Known rows, with every step that occurs:
H-Y: [ 2.01  6.51  1.75 -0.78  3.84  2.18  2.25 -0.06  2.11 -0.81 -1.11 -1.93
  1.15  3.17  0.16  1.70  0.00 -4.56 -1.87  1.49 -1.29  0.81 -2.36  1.01
  1.61  4.12]
M-U-R-F-Y-H: [ 0.91  0.48 -1.44 -0.28 -1.06 -0.46  0.51  2.63 -0.23  0.17 -0.14  3.10
  3.95 -0.41 -0.06  1.38  1.84  3.81  2.08  2.68  0.79  4.12  1.47 -6.02
 -1.90 -1.68]
U-R-F-Y-H-L: [ 0.61 -0.74 -0.62  1.61 -1.29  0.16 -2.08  4.32 -1.89  1.93 -0.68 -0.80
 -0.52 -0.42  0.73  1.45  3.41  0.17  2.51  1.26 -1.38 -0.49 -1.24 -1.97
 -3.18 -3.22]
F-R-U-Z: [-2.69 -2.27  0.14  1.56  1.12 -2.80  0.94  2.78 -2.28  3.02 -1.10 -1.50
 -3.26 -0.44  1.67 -0.64  1.43  0.17  2.21  1.87  1.97 -2.07  3.06  6.00
  0.72 -4.93]
V-U-Z-M-L-H: [-2.34  0.11 -0.92 -2.56 -2.94  0.78  0.37 -0.41  1.75 -1.47  1.21  2.00
  5.55 -1.69 -2.09  3.07 -0.74  0.50  1.73 -2.20  4.26  1.65  0.02 -3.76
 -3.06 -1.45]
Y-F-V-U-Z-M: [ 1.48 -1.77  1.71  0.18  0.88 -0.54 -1.24 -1.15 -1.41 -0.57  2.96 -0.25
  0.65  0.45 -0.96 -6.84 -2.37  2.67 -0.26 -3.64 -3.00 -0.85  3.75  0.67
 -1.77 -5.15]
H-Y-F-R-U-M-Z: [ 0.67  4.32  2.14  2.52  1.90  0.17 -1.25  0.40  0.34 -1.49 -1.04 -1.54
 -0.92  3.98 -0.70 -3.91 -0.95  0.26 -0.92  3.57 -1.46 -2.02  0.47  4.27
  3.00  2.89]
F-V-U-Z-M-L-H: [ 0.90  0.04  1.20  0.08 -2.26 -0.08  1.49 -1.34  0.58  0.23  0.96  2.78
  1.43 -4.04  1.37  2.42 -1.58  1.39  2.86 -2.77  0.35 -1.21  1.06 -3.66
 -2.33 -2.50]
B-T: [-3.68 -2.41 -2.62 -0.25  3.34 -0.73  3.92 -1.09  2.31 -0.80  0.88 -2.47
 -0.48 -1.10  1.39  0.03  0.11 -2.49 -1.85 -2.02  0.86  1.29 -1.91 -1.98
  1.63 -2.38]
L-H-Y-F-V-U: [ 2.25  0.72  1.02  1.62 -1.09  2.72 -1.38 -2.17  1.68 -2.62  1.21  0.64
 -3.23 -4.28 -1.61 -0.49 -5.47 -1.12 -2.59  1.69 -0.37 -4.28 -3.13 -4.11
  1.59  4.48]
U-M-L-T-B: [-2.50 -2.76  0.03 -2.72  0.03  2.56  3.66  1.86  1.03 -2.90  1.04  1.63
  1.11  1.37  0.84  2.12  0.53  1.50 -0.36 -2.73  3.48  2.99 -1.27 -7.20
 -3.06  2.51]
M-U-Z: [ 0.37  0.35 -1.23 -2.31  0.80  0.54  4.38  2.94  0.57 -0.47  0.48  2.15
  4.83 -0.26 -1.25  1.01  1.62  1.76 -0.08 -0.01  2.77  3.82  1.31 -4.52
 -1.90 -1.32]
R-F: [ 0.36 -2.80 -1.50 -0.82  3.00 -0.16 -2.81 -1.75  0.35  2.26 -0.92 -2.08
  0.64  0.61  0.51  1.40  1.87 -1.77  1.33 -0.84 -0.40  3.57  0.67 -1.84
 -0.94 -1.04]
H-L-T: [ 1.98 -0.29 -1.13  0.08 -0.87  2.04  1.27 -2.07  1.25 -1.20 -1.05 -0.34
  1.09  3.48  0.33  2.07 -0.18 -4.28 -4.05 -4.15  0.14  0.92 -3.33  4.82
 -0.83  5.00]
F-Y-H-L-T-B: [ 2.56 -0.11  0.11  2.44 -1.72  1.67  2.70  1.13 -1.07 -1.70  0.72  1.72
 -4.52  1.09  2.68 -1.47 -1.48  1.26 -1.90  2.54 -4.53 -1.92 -2.42  4.13
  0.50  1.46]
F-Y-H-L: [ 3.01 -0.11  0.38  2.61 -0.74  0.96  2.69  0.86 -2.82 -1.33  0.69  2.15
 -4.29  0.15  2.00 -1.69  0.88  0.49 -0.25  3.21 -5.61 -1.94 -2.85  5.83
  0.82  1.36]
R-U-Z-M-L: [-2.15  0.89 -0.96 -2.88  0.32 -3.24 -2.79 -2.02 -1.03  3.44 -1.73 -2.23
  0.66  0.58 -1.12  0.52  2.75  0.78 -0.60 -1.99  0.75  0.11  1.89  2.14
  3.40 -2.76]
F-R-U-V: [-2.89 -2.49  0.76  1.73  1.00 -2.78  1.02  2.35 -2.26  2.64 -1.12 -0.39
 -4.12 -0.73  2.62  0.18  1.24 -0.35  2.23  2.02  0.48 -1.42  3.30  5.92
  0.76 -3.84]
F-V-U-M: [ 0.98 -2.44  1.14  1.40 -1.25 -0.47  3.50  1.02  0.52  0.12  0.96  1.84
  2.35 -2.46  2.72  0.64  0.15 -0.76  4.27 -2.99 -1.42  1.05  2.82 -2.88
 -2.92 -1.67]
R-U-Z-M: [-1.78  1.14 -0.91 -2.35  0.50 -3.46 -2.49 -1.08 -1.34  4.47 -1.67 -3.14
  0.50  0.46 -1.06 -0.17  2.71 -0.48 -0.81 -2.16  0.23 -1.07  2.20  2.90
  3.07 -3.32]
Z-M: [ 0.92  5.70  1.85 -5.34  4.21 -0.96  1.37 -4.17 -1.02  2.32  0.32 -0.24
  1.45  2.17 -0.33  1.60  0.13 -0.90 -2.19 -3.23  1.55  1.28 -0.36  4.60
 -0.95  0.09]
M-U-R-F-Y: [ 0.83  0.23 -1.23 -0.38  0.51 -0.89  1.05  2.38  0.22  0.64 -0.70  1.86
  4.54 -0.65  0.33  2.25  0.93  2.54  2.39  2.71  1.54  4.67  2.42 -6.27
 -1.56 -2.08]
U-Z-M: [-0.41  4.24  1.16 -3.99  2.26  0.62  2.23  1.93 -2.03  2.82  0.77 -1.09
  1.82  0.76 -1.44  1.05  2.44 -0.49 -0.91 -3.19  2.34 -2.25 -1.12 -0.01
 -3.39 -4.14]
L-H-Y-F: [ 1.99  1.02  0.85  0.41  0.70  3.08 -0.88 -1.73  0.98 -2.53  1.26 -0.27
 -4.57 -3.34 -2.39 -0.59 -4.68 -1.54 -4.37  2.02  0.33 -4.31 -4.64 -3.29
  1.85  5.34]
R-U: [-1.20 -2.94 -1.68 -1.18  1.61 -3.78 -0.89 -2.17  0.10  2.38 -1.48 -2.82
 -1.18  0.27 -0.04 -0.53  1.60 -1.62 -1.04 -1.39 -0.99  2.65  2.65  3.67
  4.73 -0.21]
Y-H-L-T: [ 1.63 -0.03 -1.41 -0.28 -3.95  2.83  0.81 -0.67 -0.47 -2.23  1.28  3.02
 -1.27  3.40 -0.93 -0.86  2.83  0.06 -4.10 -3.62 -2.00 -0.02 -5.44  4.60
 -1.86  4.72]
V-U-Z-M: [-2.05  0.98 -0.63 -2.44 -1.60  0.12  1.34  1.01  1.37 -0.11  1.07  0.49
  7.02  0.36 -1.62  1.67  0.51 -0.95  2.13 -2.96  3.00  2.29  1.74 -1.41
 -3.66 -3.17]

Rows:
[ 1.18  4.11  2.14  1.69  3.22  0.50 -2.31 -0.52  0.33 -0.83 -0.73 -2.90
 -1.35  3.99 -0.41 -4.32 -1.86 -1.28 -1.95  3.20 -2.66 -1.55  0.91  4.94
  3.42  0.99]
H-Y-F-R-U
[-2.12 -2.62  0.19  1.39  2.03 -3.39  0.98  0.48 -1.62  2.39 -1.21 -1.15
 -3.80 -0.02  2.29 -0.52  0.45 -0.11  1.66  2.02  1.44 -0.12  3.41  7.75
  1.90 -2.85]
F-R-U
[ 2.23 -1.81 -1.30  2.57 -0.12  0.36 -4.03 -1.43 -1.60  1.42 -1.16 -0.10
 -2.02  0.38  1.87 -0.23  1.87  0.07  1.96  2.85 -4.70  0.18 -0.95  1.43
  0.40 -0.31]
R-F-Y-H-L
[-2.47 -3.83 -1.13 -0.72 -1.99  0.53  2.76  2.30  1.80 -2.22  1.29  1.31
  6.25 -0.40 -0.45  1.01  1.15 -1.93  3.59 -2.20  2.24  4.55  1.91 -3.58
 -3.71  0.50]
V-U-M
[-0.20 -0.97 -0.09  0.84  1.56 -0.58 -0.42  4.41 -1.75  2.55 -0.39 -1.83
  0.06 -0.96  1.12  2.16  1.95 -0.34  3.28  1.52 -0.15  0.23  0.47 -4.92
 -2.90 -5.05]
U-R-F-Y
[-0.16 -0.71 -0.25  1.00 -0.01 -0.14 -0.89  4.63 -2.27  2.07  0.19 -0.64
 -0.63 -0.66  0.71  1.30  2.88  0.95  2.94  1.44 -0.90 -0.41 -0.51 -4.59
 -3.19 -4.65]
U-R-F-Y-H
[ 0.80  3.26  1.30  0.83 -0.62  1.55 -3.77 -1.89 -0.36 -0.07  0.03 -0.75
 -4.75 -3.26 -2.27 -0.88 -4.30 -0.17 -3.35  2.97  1.19 -7.47 -3.20 -0.76
  2.76  2.67]
L-H-Y-F-R-U-Z-M
[ 1.76 -1.17 -1.30 -0.62 -1.64  2.36  1.19 -0.59  3.56 -1.24 -1.40 -1.47
 -0.29  3.36  1.13  1.58 -1.76 -3.33 -5.38 -3.91  1.01  2.05 -2.17  5.27
 -1.36  4.70]
H-L-T-B
[ 2.08 -0.92 -1.22 -0.67 -3.26  2.09  0.77  0.52 -0.62 -1.80  0.97  2.53
 -2.31  1.93 -1.04 -1.65  4.59 -0.10 -3.03 -2.40 -2.65  1.10 -4.92  7.45
 -1.92  4.35]
Y-H-L
[-2.54  0.20  0.72  0.55  1.25 -3.18 -0.13  1.27 -2.60  3.90 -1.38 -1.39
 -2.61  0.13  1.52 -0.29  1.16  0.63  1.86  1.48  2.35 -2.74  3.02  7.22
  0.73 -5.03]
F-R-U-Z-M
[ 1.80  1.07  1.19  1.70 -1.73  2.61 -1.46 -0.32  1.35 -2.28  1.25  0.48
 -2.86 -4.55 -1.80  0.00 -4.91 -0.86 -2.03  1.71  0.32 -4.74 -3.27 -5.52
  0.50  3.25]
L-H-Y-F-V-U-R
[ 2.38  4.60  2.09 -0.13  4.10  2.25 -0.55 -0.62  1.13 -2.18  0.40 -2.69
  0.24  4.18 -1.46 -3.78 -1.60 -2.24 -3.33  1.20 -3.09  0.02 -0.98  1.70
  2.06  2.54]
H-Y-F
[ 0.44  0.77  0.74  2.58 -1.57  1.06 -1.62 -1.05  0.48 -1.99 -0.08  0.67
 -5.32 -3.50 -1.93 -0.70 -3.92  0.70 -2.39  3.82  1.63 -5.91 -3.44 -1.38
  3.04  6.14]
L-H-Y-F-R-U-M-Z
[ 1.80 -1.80 -1.57  2.36 -1.17  1.11 -4.08 -1.18  0.21  1.17 -1.12 -0.52
 -2.24  1.34  2.52  0.00 -0.49  0.81  0.38  2.15 -3.62  0.10 -0.54 -0.27
  0.07 -0.21]
R-F-Y-H-L-T-B
[ 1.74  4.58  2.74  1.29  4.04  1.88 -0.44  0.32  0.26 -1.80  0.13 -2.15
 -1.09  4.04 -0.38 -3.95 -2.07 -1.45 -1.94  2.96 -2.15 -1.34 -0.15  4.10
  1.53  1.19]
H-Y-F-R
[-2.40 -2.34 -1.09 -1.03 -1.80 -0.34  2.77  3.66  2.18 -1.49  1.29  0.47
  6.06 -0.48 -0.96  2.31  0.59 -1.46  3.00 -2.19  3.03  4.97  2.01 -3.49
 -4.25 -2.57]
V-U-R
[-2.85  0.76 -0.97 -3.24 -2.82  1.06  1.01  0.25  3.45 -1.50  0.98  0.93
  6.89  1.40 -0.96  2.63 -1.82  0.98  0.73 -3.48  4.53  3.40  1.78 -3.81
 -3.70 -2.54]
V-U-Z-M-L-T-B
[-2.57 -2.91 -1.33  0.09 -2.99 -0.46  4.35  1.95  2.52 -3.14  0.86  2.80
  6.19  0.03 -0.86  1.84  1.17  0.21  3.80 -1.78  3.57  4.79  1.44 -2.46
 -3.17  2.86]
V-U-M-Z
[-2.22 -2.79 -1.59  0.17 -0.92 -4.09  0.55 -0.15 -0.12  1.43 -1.88 -0.80
 -0.21  0.17 -0.35  0.00  3.34  0.66  0.90 -0.92  0.81  1.46  1.92  1.86
  3.58  2.72]
R-U-M-Z
[ 1.85 -0.14  0.80  1.73  1.05  0.50  4.32  1.24 -3.33 -1.13  2.01  2.32
 -4.43 -0.28  1.93 -1.89  0.11  1.68  0.38  3.43 -4.93 -1.71 -1.74  2.00
  0.83 -0.63]
F-Y-H
[-0.46  2.36  0.23 -0.77 -1.01 -2.32 -5.54 -3.13 -0.94  2.87 -1.62 -1.98
 -1.41 -1.00 -1.37 -1.24  0.03  1.67 -1.41 -0.53 -1.10 -3.92  1.16  0.55
  4.76 -1.79]
R-U-Z-M-L-H-Y-F-V
[ 1.03 -1.49 -0.48  2.06 -1.79  0.81 -5.22 -2.91  1.88  0.91 -1.61  0.76
  1.76 -2.61  1.82  3.14 -0.21 -0.20  4.54  0.52 -1.14  0.87  0.74 -7.08
 -0.74  0.60]
R-F-V-U-M-L-H-Y
[ 0.52 -0.74  0.58 -0.69 -0.76  2.36 -0.60 -4.20  2.30 -5.03  0.97  3.14
 -1.49 -2.73 -0.97  2.04 -3.74  2.41 -1.07  1.02  1.05  1.15 -2.97 -4.98
  1.62  4.56]
M-L-H-Y-F-V-U
[ 2.03  3.46  1.59  0.68 -1.59  2.69 -2.52 -2.10  0.91 -1.28  1.06  0.48
 -2.19 -4.00 -2.17 -0.27 -5.02 -0.52 -2.57  1.17  0.39 -6.29 -3.31 -4.17
  0.80  2.93]
L-H-Y-F-V-U-Z-M
[ 1.18 -4.86  1.28  1.29  0.73 -0.23 -0.20  0.03 -1.04 -1.88  3.15  0.08
  0.18 -0.09 -0.35 -7.25 -1.96  2.11  0.54 -3.10 -3.46  0.43  3.83 -0.78
 -1.80 -3.41]
Y-F-V-U-M
[-1.96 -2.77 -0.95 -0.16 -1.16 -1.52 -4.28 -1.91 -0.13 -0.33 -1.29 -1.19
 -1.41 -0.86 -1.26 -1.45  1.02  0.87 -0.59  0.64 -0.53 -0.10  0.68 -1.75
  4.86  2.91]
R-U-M-L-H-Y-F
[-2.84 -2.49  0.30  2.32  0.30 -3.56  1.98  1.92 -1.78  1.78 -1.54  0.23
 -3.12 -0.08  2.02 -0.17  1.68  1.40  3.05  2.34  2.72 -0.91  2.87  6.51
  1.15 -0.79]
F-R-U-M-Z
[ 1.43  7.10  1.04 -3.68  2.01 -1.78 -0.96 -2.74 -1.05  2.93 -0.94  1.65
  4.79  1.23  0.11  2.70 -0.09  2.49  0.49  0.66  1.85  2.04  1.73 -0.63
 -1.07 -1.68]
Z-M-U-R-F-Y
[-3.10 -3.37 -1.59 -1.14 -0.72 -2.28 -1.40 -1.85 -0.35  0.56 -1.30 -0.70
  0.68  0.94  0.11  0.78  2.21  0.44  0.19 -1.86  0.65  2.06  1.59 -2.30
  3.57  1.41]
R-U-M-L-T
